Each row comes from the steps of one path. Every step used is in the known rows, and no mark comes twice. Write the path behind each row, first mark first.
Known rows
gifig, goziz:  .09 -.06 -.11  .07 -.05 -.10  .10 -.04 -.19 -.13  .01  .13  .12  .11 -.01  .06  .12 -.15  .07 -.02  .00  .05 -.15  .08 -.06 -.06  .01  .05 -.06  .03  .08 -.06 -.08 -.06 -.05  .16  .00  .10  .14
tebu, deme:  .10 -.17  .06  .02 -.02 -.07  .10 -.05 -.15  .05  .01  .09  .04  .13  .09  .00  .13 -.06  .06 -.06  .02 -.05 -.03  .10  .01  .12 -.04  .17 -.06  .04  .17 -.08  .07 -.09  .06  .06 -.15  .02  .00
pazoda, gasat: -.02  .05 -.11 -.01 -.04 -.03  .21 -.06 -.15  .01 -.17  .12  .08  .05  .04 -.13  .17  .01  .11  .05 -.09 -.19  .05 -.06  .02  .04 -.10 -.08 -.03  .02 -.03 -.05  .04  .09 -.13  .01 -.11  .06 -.04
malag, ture:  .03 -.12 -.07  .02  .00 -.02 -.04 -.33 -.07 -.10 -.12  .14  .06  .17 -.06  .02  .08  .00  .06  .09  .01 -.11  .05  .07  .01  .09 -.08 -.11 -.16  .03 -.01 -.05 -.08  .11 -.28  .17 -.01 -.03  .08
fuli, gasat, tebu, deme:  .02 -.06 -.04  .06 -.12 -.10  .16 -.10 -.04  .04 -.18  .07  .03  .07  .10 -.18  .17  .03  .03 -.06 -.18 -.11  .04  .11  .02  .06 -.29  .24  .04 -.04  .16 -.06 -.17  .14 -.17 -.04 -.18  .18 -.10
bipev, deme, fuli:  .12 -.12  .04 -.04  .03 -.10 -.02 -.22 -.11  .06  .00  .15  .04  .23 -.03 -.12  .12 -.03  .11  .04 -.19  .01  .04  .16  .06  .07 -.14  .18 -.16 -.04  .27 -.07  .12 -.11  .25  .12 -.29 -.02 -.07
gasat, kedib, deme:  .18 -.06 -.10 -.09 -.24 -.22 -.10 -.09 -.27 -.09  .06  .15  .05  .16  .14  .09  .07 -.06  .07 -.03  .17  .19 -.02  .14  .04 -.03 -.03  .04  .04  .06  .03 -.13  .28  .03 -.09  .24  .10 -.13  .04
kedib, deme, gasat:  .19 -.17 -.01 -.01 -.11 -.12 -.16 -.31 -.26  .05 -.05  .12  .00  .16  .08 -.03  .20 -.05  .00 -.08  .13 -.16  .05  .06  .03  .04 -.08 -.09  .01  .00 -.01 -.11  .07  .02 -.01  .12 -.01 -.02 -.12
telitog, gasat, tebu:  .02 -.05 -.05  .10 -.09 -.06  .04 -.27 -.08 -.11 -.17  .08  .02  .06 -.10 -.15  .07  .03  .16 -.02 -.20 -.06  .01  .22  .03  .00 -.20 -.17 -.10 -.03 -.04 -.02 -.27  .30 -.29  .00 -.10  .23 -.12
telitog, gasat:  .09 -.08 -.08 -.04 -.05 -.06  .07 -.31 -.15 -.03 -.13  .10  .00  .11 -.08 -.03  .09  .00  .25  .03 -.05 -.08 -.04  .08  .02  .08 -.06 -.13 -.10  .02 -.05 -.06 -.13  .16 -.14  .07 -.08  .11 -.08
bipev, gasat:  .13  .01 -.05  .02 -.08  .00 -.04 -.17 -.10  .06 -.05  .07 -.01  .12 -.07 -.03  .14 -.04  .15 -.01 -.04 -.14  .03 -.10  .03  .02 -.12 -.27 -.16  .02 -.01 -.06 -.27  .11 -.11  .01 -.01 -.04 -.10
gasat, malag, ture:  .00 -.13 -.07  .00 -.08 -.02  .06 -.36 -.03  .05 -.01  .12 -.02 -.03  .00  .12  .05  .01 -.05  .11  .01 -.13 -.02  .01  .01  .07 -.15 -.07 -.17  .07  .21 -.01 -.14  .00 -.22  .13  .00 -.09  .11
pazoda, kedib, gasat, malag: -.11  .10 -.21 -.07 -.21  .11  .13 -.26 -.23 -.03 -.02  .09 -.01 -.11  .17  .11  .19  .01  .16  .01 -.02 -.05 -.03 -.05  .02 -.07 -.17 -.09  .00  .17  .05 -.04 -.28  .00 -.21  .06  .14 -.16  .02
pazoda, kedib:  .01  .05 -.11  .02 -.04  .00  .10  .05 -.26 -.14 -.08  .12  .08  .10  .10  .02  .08 -.07  .19  .02  .00  .02  .00  .10  .01 -.04 -.04 -.02 -.02  .09 -.04 -.06 -.04  .02 -.12  .18  .06 -.25  .11
ture, malag, gasat, fuli, tebu, deme:  .00 -.30  .08  .11 -.08  .05  .15 -.61  .02  .15 -.10  .07 -.04  .06  .15 -.16  .16  .14  .08  .02 -.23 -.06 -.09 -.03  .02  .12 -.53  .16 -.02 -.10  .30 -.04 -.34  .29 -.22 -.05 -.34  .35 -.26
malag, gasat, fuli, tebu, deme, telitog: -.04 -.40 -.05  .41  .05 -.02 -.05 -.52 -.06 -.23 -.17  .09  .11  .13  .01 -.28  .20  .14  .03 -.05 -.21 -.07 -.01  .14  .00  .12 -.41  .48 -.07 -.12  .09 -.10 -.16  .23 -.24  .07 -.33 -.10 -.28
pazoda, gasat, kedib, deme, fuli, tebu:  .10 -.05 -.29 -.04 -.20 -.21 -.10 -.18 -.14 -.16 -.19  .09  .04  .22  .14 -.15  .09  .08  .00  .13 -.16  .13  .05  .06  .08 -.05 -.29  .32  .14 -.10 -.02 -.10  .02  .39 -.06  .17 -.23 -.03 -.15
tebu, gasat:  .05 -.10 -.10 -.05 -.10  .00  .13 -.09 -.06 -.07 -.11  .11  .01  .07  .00  .01  .20  .01  .21  .03 -.08 -.04  .01 -.05  .00  .02  .01 -.06  .01  .01 -.07 -.06 -.08  .01 -.16  .03  .09  .22 -.06
gasat, fuli, tebu, deme, telitog:  .00 -.42  .00  .46  .06 -.07 -.13 -.32 -.04 -.27 -.02  .05  .12  .17  .05 -.19  .18  .02 -.02 -.03 -.15 -.01 -.03  .20 -.03  .06 -.30  .48 -.03 -.06  .08 -.10 -.24  .09 -.03  .12 -.26 -.08 -.24
kedib, deme, fuli:  .19 -.24  .01  .00  .00 -.20 -.13 -.24 -.18 -.01 -.01  .14  .05  .26  .05 -.02  .15 -.03 -.01 -.01 -.01 -.07  .01  .07  .05  .06 -.09  .12 -.14 -.02  .19 -.10  .22 -.04  .24  .20 -.20  .21 -.09
pazoda, kedib, deme, telitog, gasat, goziz:  .11  .02 -.16  .03 -.16 -.06 -.22 -.29 -.35 -.34  .08  .14  .15  .16  .06  .00  .10 -.07  .15 -.19  .15  .10 -.06  .21 -.02 -.07 -.04  .08  .03  .08 -.02 -.15  .23  .26 -.07  .21  .20 -.53 -.13
fuli, tebu, gasat, kedib:  .02 -.03 -.31 -.03 -.24 -.06  .03 -.06  .00 -.27 -.15  .07  .01  .11  .04  .00  .06  .03  .25  .13 -.12  .26  .00  .05  .01 -.10 -.12  .15  .19 -.04 -.21 -.08 -.37  .29 -.34  .13  .19  .02 -.08
bipev, deme, fuli, tebu, gasat, goziz:  .09 -.07 -.13 -.09 -.21 -.06  .01 -.23  .07 -.11 -.05  .12  .05  .22 -.06 -.14  .09  .00  .20  .01 -.40  .28 -.01  .10  .01 -.11 -.22  .32  .09 -.10  .17 -.07 -.17  .19  .11  .06 -.06  .16 -.20
kedib, gasat, fuli: -.09 -.15 -.02  .10 -.14 -.03  .00 -.50 -.13 -.09 -.10  .13  .05  .06 -.01 -.08  .26  .07  .18  .03 -.25 -.06 -.05 -.08  .02 -.01 -.19 -.05 -.17  .00  .02 -.10 -.20  .10 -.23  .03 -.07  .45 -.15
kedib, gasat, fuli, tebu, deme, telitog: -.07 -.37 -.09  .41 -.02  .03 -.16 -.62 -.05 -.32 -.08  .03  .12  .15  .06 -.22  .31  .09  .06 -.05 -.18 -.06 -.02  .11 -.01  .06 -.35  .39  .00 -.05 -.06 -.13 -.41  .17 -.15  .01 -.18  .06 -.36
ture, malag, gasat, fuli, tebu: -.07 -.22 -.04  .12 -.06  .05  .14 -.63  .03  .11 -.18  .10 -.02  .07  .07 -.16  .10  .14  .15  .07 -.25 -.08 -.06 -.08  .02  .04 -.50 -.11 -.09 -.09  .19 -.02 -.45  .35 -.33  .02 -.20  .34 -.23
bipev, kedib, deme, gasat:  .15 -.10 -.16 -.08 -.12 -.12 -.26 -.23 -.31 -.01 -.01  .07 -.09  .25  .09  .07  .21 -.01  .04 -.03  .14  .02  .06 -.01  .09  .01 -.10 -.16 -.09  .00  .10 -.13 -.03  .07 -.09  .20  .11 -.29 -.16
gifig, gasat:  .02  .03 -.09  .05 -.01  .02  .12 -.05 -.11 -.04 -.15  .13  .09  .09  .02 -.07  .15 -.02  .13  .03 -.08 -.16 -.02 -.04  .00  .04 -.08 -.17 -.14  .00 -.02 -.07  .02  .11 -.15 -.01 -.09 -.05 -.02
ture, malag, gasat, goziz:  .01  .00 -.04 -.18 -.15  .04  .26 -.35 -.07  .28  .02  .19  .08  .00  .09  .02  .06 -.04  .13 -.03  .02 -.03 -.11 -.16 -.02  .03 -.19 -.26 -.10  .07  .26 -.04 -.08  .18 -.20  .06  .08  .11 -.09
tebu, gasat, goziz:  .01 -.02 -.06 -.15 -.26 -.04  .12  .01 -.04 -.05 -.01  .16  .08  .05 -.01  .06  .13 -.06  .20 -.03 -.12  .11 -.08 -.09 -.05 -.11  .03  .01  .01  .04  .05 -.08 -.03  .09 -.13  .05  .23  .19 -.02
telitog, gasat, kedib, deme, fuli, tebu:  .20 -.19 -.22 -.04 -.21 -.23 -.25 -.45 -.14 -.24 -.14  .08 -.02  .27  .03 -.07  .03  .08  .16  .08 -.14  .21 -.04  .20  .08  .00 -.25  .30  .07 -.10 -.03 -.12 -.13  .46 -.06  .26 -.18  .02 -.21

Which path is each row?
 .07 -.35  .22  .09 -.13 -.06 -.09 -.28 -.14  .05 -.07  .06 -.05  .04  .05 -.12  .26  .07  .04 -.01 -.23 -.08 -.07  .02  .01  .05 -.23  .31 -.07 -.08  .21 -.09 -.18  .05 -.08  .02 -.26  .10 -.15
tebu, deme, gasat, fuli
 .13  .04 -.15 -.13 -.24 -.04 -.09 -.07 -.13 -.06 -.02  .07  .00  .08 -.03  .04  .06 -.02  .18  .05 -.02  .10 -.02 -.08  .06 -.06 -.13 -.10 -.10  .04 -.03 -.09 -.28  .20 -.27  .10  .08 -.31 -.02
bipev, gasat, kedib
 .02 -.28  .00  .36  .04 -.02 -.05 -.08 -.08 -.18  .01  .05  .14  .09  .04 -.19  .19 -.03 -.09 -.09  .02 -.09  .04  .29 -.01  .07 -.18  .23 -.06  .03  .07 -.07 -.08  .00 -.05  .05 -.11 -.24 -.17
gasat, tebu, deme, telitog
 .07 -.29  .01  .23  .10 -.03 -.03 -.11 -.16 -.14  .07  .08  .13  .13  .07 -.06  .20 -.06 -.01 -.07  .16 -.11  .01  .14 -.02  .15 -.02  .26 -.07  .05  .08 -.11  .08 -.15  .10  .09 -.11 -.36 -.13
tebu, deme, telitog
 .05 -.02  .04  .07 -.14 -.02 -.08 -.26 -.13  .06 -.10  .09  .00  .11 -.05 -.25  .15 -.01  .06 -.07 -.21 -.03  .12  .27  .06 -.04 -.31 -.10 -.01 -.06  .09 -.03 -.17  .08 -.13 -.02 -.13 -.12 -.16
bipev, deme, gasat, tebu
 .13 -.06 -.14 -.23 -.25 -.06  .04 -.47 -.21  .17  .02  .16 -.02  .06  .21  .08  .09  .05  .07 -.01  .22  .09 -.03 -.02  .06  .08 -.21 -.12  .02  .05  .20 -.11  .17  .21 -.26  .13  .07 -.14 -.09
ture, malag, gasat, kedib, deme
-.02 -.03 -.10  .13 -.08 -.03  .15 -.26 -.09 -.01 -.25  .16  .08  .03 -.06 -.19  .09  .07  .06 -.01 -.16 -.12  .04  .13  .04  .02 -.29 -.15 -.17 -.04  .04 -.02 -.10  .26 -.42  .04 -.15  .28 -.08
malag, gasat, tebu
 .06 -.05 -.19  .00 -.09 -.06 -.16 -.38 -.21 -.26  .02  .11  .08  .11 -.08 -.09  .08  .01  .25 -.01  .02  .17  .03  .30  .04  .05 -.09  .13  .00  .01 -.01 -.14  .09  .14 -.14  .15 -.03 -.71 -.17
bipev, deme, telitog, gasat, kedib
-.02 -.11  .05  .15 -.08 -.02  .06 -.20 -.08 -.08 -.16  .12  .06  .05 -.02 -.13  .20  .08  .13  .04 -.31 -.08 -.09 -.04  .00 -.01 -.20 -.07 -.21 -.07  .12 -.08 -.05  .15 -.21 -.01 -.21  .18 -.06
gifig, gasat, fuli
-.01 -.11 -.01  .14 -.10 -.02 -.05 -.17 -.09  .01 -.18  .08  .03  .05 -.02 -.17  .14 -.01  .02  .00 -.15 -.17  .06  .10  .03 -.06 -.23 -.18 -.07 -.03 -.04 -.02 -.38  .19 -.27  .03 -.05  .03 -.12
deme, gasat, tebu
 .12 -.03 -.16 -.18 -.20 -.19 -.07 -.08 -.21 -.07 -.09  .13  .04  .13  .13 -.08  .15  .08 -.01  .11 -.10  .07  .02 -.01  .09 -.01 -.14  .30 -.01 -.06  .08 -.12  .28  .21 -.01  .16 -.19 -.07 -.09
pazoda, gasat, kedib, deme, fuli
 .04 -.19 -.16  .33 -.08 -.05 -.35 -.56 -.25 -.48 -.11  .06  .05  .21  .06 -.20  .17  .10  .16 -.09 -.14  .05  .00  .30  .03 -.05 -.36  .23  .10 -.06 -.14 -.14 -.13  .41 -.19  .16 -.10 -.26 -.25
pazoda, kedib, deme, telitog, gasat, fuli, tebu
-.06  .12 -.24 -.05 -.12  .10  .08 -.25 -.27 -.19 -.12  .11  .07  .08  .11  .01  .18  .00  .25  .00 -.02 -.06  .03  .01  .02 -.03 -.10 -.11 -.02  .12 -.17 -.09 -.16  .14 -.25  .10  .13 -.03 -.01
pazoda, kedib, gasat
 .02 -.20 -.13  .18  .10 -.01 -.10 -.41 -.16 -.23 -.08  .09  .10  .12 -.09 -.11  .15  .01  .17 -.01  .04 -.17  .00  .14  .00  .11 -.03 -.06 -.13  .03 -.13 -.10 -.09  .11 -.12  .12 -.04 -.29 -.21
deme, telitog, gasat
 .05 -.17  .17  .05 -.13 -.05 -.13 -.41 -.16  .08 -.06  .12 -.03  .09 -.06 -.18  .21  .04  .12 -.02 -.31  .00  .02  .12  .05 -.01 -.28  .12 -.09 -.09  .18 -.08 -.12  .00 -.07  .01 -.24  .01 -.12
bipev, deme, gasat, fuli
 .13 -.01 -.08 -.05 -.17 -.03 -.18 -.18 -.39 -.12 -.07  .11 -.03  .15  .18 -.03  .19 -.02  .08 -.09  .11 -.07  .05  .15  .05 -.02 -.11 -.05  .09  .03 -.07 -.11  .07  .08 -.08  .16  .08 -.29 -.03
pazoda, kedib, deme, gasat
 .01  .00 -.21 -.12 -.16 -.08  .10 -.19 -.19 -.04 -.16  .18  .06  .04  .00  .01  .03  .06  .18  .08 -.02  .10 -.02  .01  .04  .03 -.09  .05 -.11  .02 -.01 -.08  .06  .22 -.43  .19  .01 -.15  .03
malag, gasat, kedib
-.08 -.07 -.16 -.05 -.16  .08  .05 -.69 -.05  .01 -.07  .13 -.02 -.06  .02  .09  .17  .06  .03  .09  .01 -.15  .01 -.10  .02  .08 -.20 -.15 -.15  .08  .06 -.04 -.30  .11 -.34  .04  .07  .07  .00
kedib, gasat, malag, ture
 .07 -.28 -.14  .29  .08 -.02 -.11 -.45 -.08 -.27 -.10  .02  .07  .20  .01 -.18  .13  .02  .10 -.04 -.01 -.09  .00  .25 -.01  .16 -.20  .32  .06 -.05 -.10 -.09 -.26  .26 -.06  .06 -.20 -.25 -.33
fuli, tebu, deme, telitog, gasat
 .12 -.20 -.10  .26 -.03 -.12 -.25 -.50 -.19 -.26 -.04  .08  .08  .18 -.03 -.19  .18  .02  .01 -.16  .07 -.11  .06  .30  .03  .04 -.21 -.12 -.07 -.01 -.09 -.10  .03  .23 -.16  .07 -.03 -.09 -.27
kedib, deme, telitog, gasat, tebu
 .13 -.31  .08  .02  .04 -.09  .03 -.08 -.09  .03 -.02  .08  .03  .17  .06 -.07  .15  .00  .02  .05 -.12 -.07 -.05  .06  .04  .14 -.08  .37 -.14 -.03  .27 -.07  .03 -.06  .22  .12 -.33  .12 -.09
tebu, deme, fuli
 .12 -.15 -.23  .03 -.20 -.09 -.20 -.21 -.20 -.35  .04  .12  .09  .13  .08  .03  .21  .02  .07 -.04  .22  .16  .04  .07  .02 -.02  .03  .16  .14  .03 -.11 -.17  .18  .02 -.15  .18  .27 -.41 -.16
tebu, gasat, kedib, deme, telitog
 .17 -.05 -.28 -.06 -.32 -.16 -.11 -.20 -.11 -.26 -.08  .09 -.02  .20  .13  .02  .11  .02  .16  .00  .01  .28  .03  .12  .03 -.08 -.15  .17  .28 -.04 -.16 -.12 -.05  .24 -.23  .15  .18  .05 -.11
fuli, tebu, gasat, kedib, deme
-.03  .07 -.10 -.13 -.16 -.15  .14 -.10 -.09  .07 -.09  .17  .13  .09  .04  .01  .07 -.09  .13 -.01 -.14  .01 -.06 -.15 -.05 -.06 -.06  .11 -.02  .05  .08 -.10 -.04  .13 -.11  .11  .07  .08  .00
fuli, gasat, goziz
 .10 -.28  .09  .16 -.03 -.11  .02 -.06 -.02 -.02 -.08  .07  .04  .14  .04 -.17  .14  .04 -.05  .01 -.25 -.04 -.03  .21  .05  .05 -.24  .34 -.15 -.07  .29 -.04 -.14  .07  .07  .05 -.33  .20 -.13
gasat, tebu, deme, fuli
 .06 -.14  .05  .16 -.09 -.07  .08  .01 -.08 -.01 -.03  .06  .05  .09  .06 -.12  .13 -.03 -.02 -.08 -.09 -.01  .00  .24  .02  .03 -.18  .14 -.05  .00  .18 -.04 -.08  .02 -.07  .00 -.16  .14 -.05
gasat, tebu, deme
 .00 -.22 -.04  .19 -.09 -.11 -.04 -.52 -.02 -.18 -.22  .07 -.01  .15 -.09 -.17  .09  .09  .24  .07 -.39  .03 -.08  .13  .01 -.02 -.32  .08 -.04 -.12 -.05 -.06 -.44  .40 -.25  .06 -.23  .38 -.18
telitog, gasat, fuli, tebu
-.04 -.12 -.10  .08 -.03 -.13  .03 -.23  .04 -.01 -.29  .11  .06  .12 -.01 -.22  .13  .09  .03  .09 -.35 -.16  .05 -.03  .05  .00 -.30  .13 -.11 -.08  .13 -.05 -.32  .22 -.11  .07 -.25  .30 -.13
deme, fuli, gasat, tebu
 .04 -.02  .02  .14 -.09  .01  .14  .01 -.05 -.05 -.14  .05  .07  .05  .05 -.20  .19  .03 -.02 -.06 -.18 -.10  .00  .18  .01  .03 -.24  .03 -.09 -.08  .15 -.05 -.02  .17 -.20 -.14 -.22  .04 -.11
gifig, gasat, tebu, deme
 .00 -.21 -.01  .09 -.09  .01  .00 -.38 -.04 -.06 -.12  .06  .03  .10  .04 -.21  .26  .10  .01 -.02 -.26 -.07  .01  .11  .06  .05 -.29  .23 -.14 -.05  .17 -.06 -.28  .16 -.05 -.02 -.27  .37 -.25
kedib, gasat, tebu, deme, fuli
 .17 -.16 -.16 -.16 -.17 -.20 -.11 -.35 -.23 -.06 -.13  .19  .03  .16  .05 -.03  .09  .12  .06  .03 -.03  .11 -.03  .04  .10  .07 -.17  .27 -.14 -.07  .17 -.13  .28  .23 -.17  .26 -.17 -.03 -.09
malag, gasat, kedib, deme, fuli
-.01 -.24  .01  .29 -.06 -.11 -.02 -.28 -.02 -.15 -.15  .10  .06  .17  .00 -.13  .09  .01  .11  .06 -.31  .05 -.03  .09  .00 -.06 -.30  .11 -.07 -.07  .01 -.05 -.36  .18 -.15  .12 -.20  .34 -.09
gasat, fuli, tebu
 .13 -.19 -.18  .12 -.07 -.16 -.28 -.15 -.27 -.27  .10  .13  .14  .19  .11  .05  .12 -.08 -.01 -.06  .29  .12  .01  .18  .02  .01 -.01  .15  .01  .09 -.04 -.17  .28 -.02 -.05  .29  .12 -.52 -.08
gasat, kedib, deme, telitog
-.02 -.21 -.13  .13  .02  .00 -.02 -.41 -.10 -.07  .01  .07  .02 -.05 -.05  .02  .13  .01  .08  .02  .04 -.17 -.06  .04 -.01  .08 -.12 -.03 -.12  .07  .06 -.05 -.19  .00 -.06  .08 -.02 -.39 -.16
deme, telitog, gasat, malag
 .00 -.14 -.10 -.07  .03 -.12  .06 -.24 -.03  .03 -.22  .13  .05  .15  .02 -.10  .14  .05  .10  .11 -.24 -.22  .02 -.15  .04  .07 -.16  .21 -.12 -.05  .14 -.08 -.16  .09  .04  .13 -.24  .22 -.12
deme, fuli, gasat
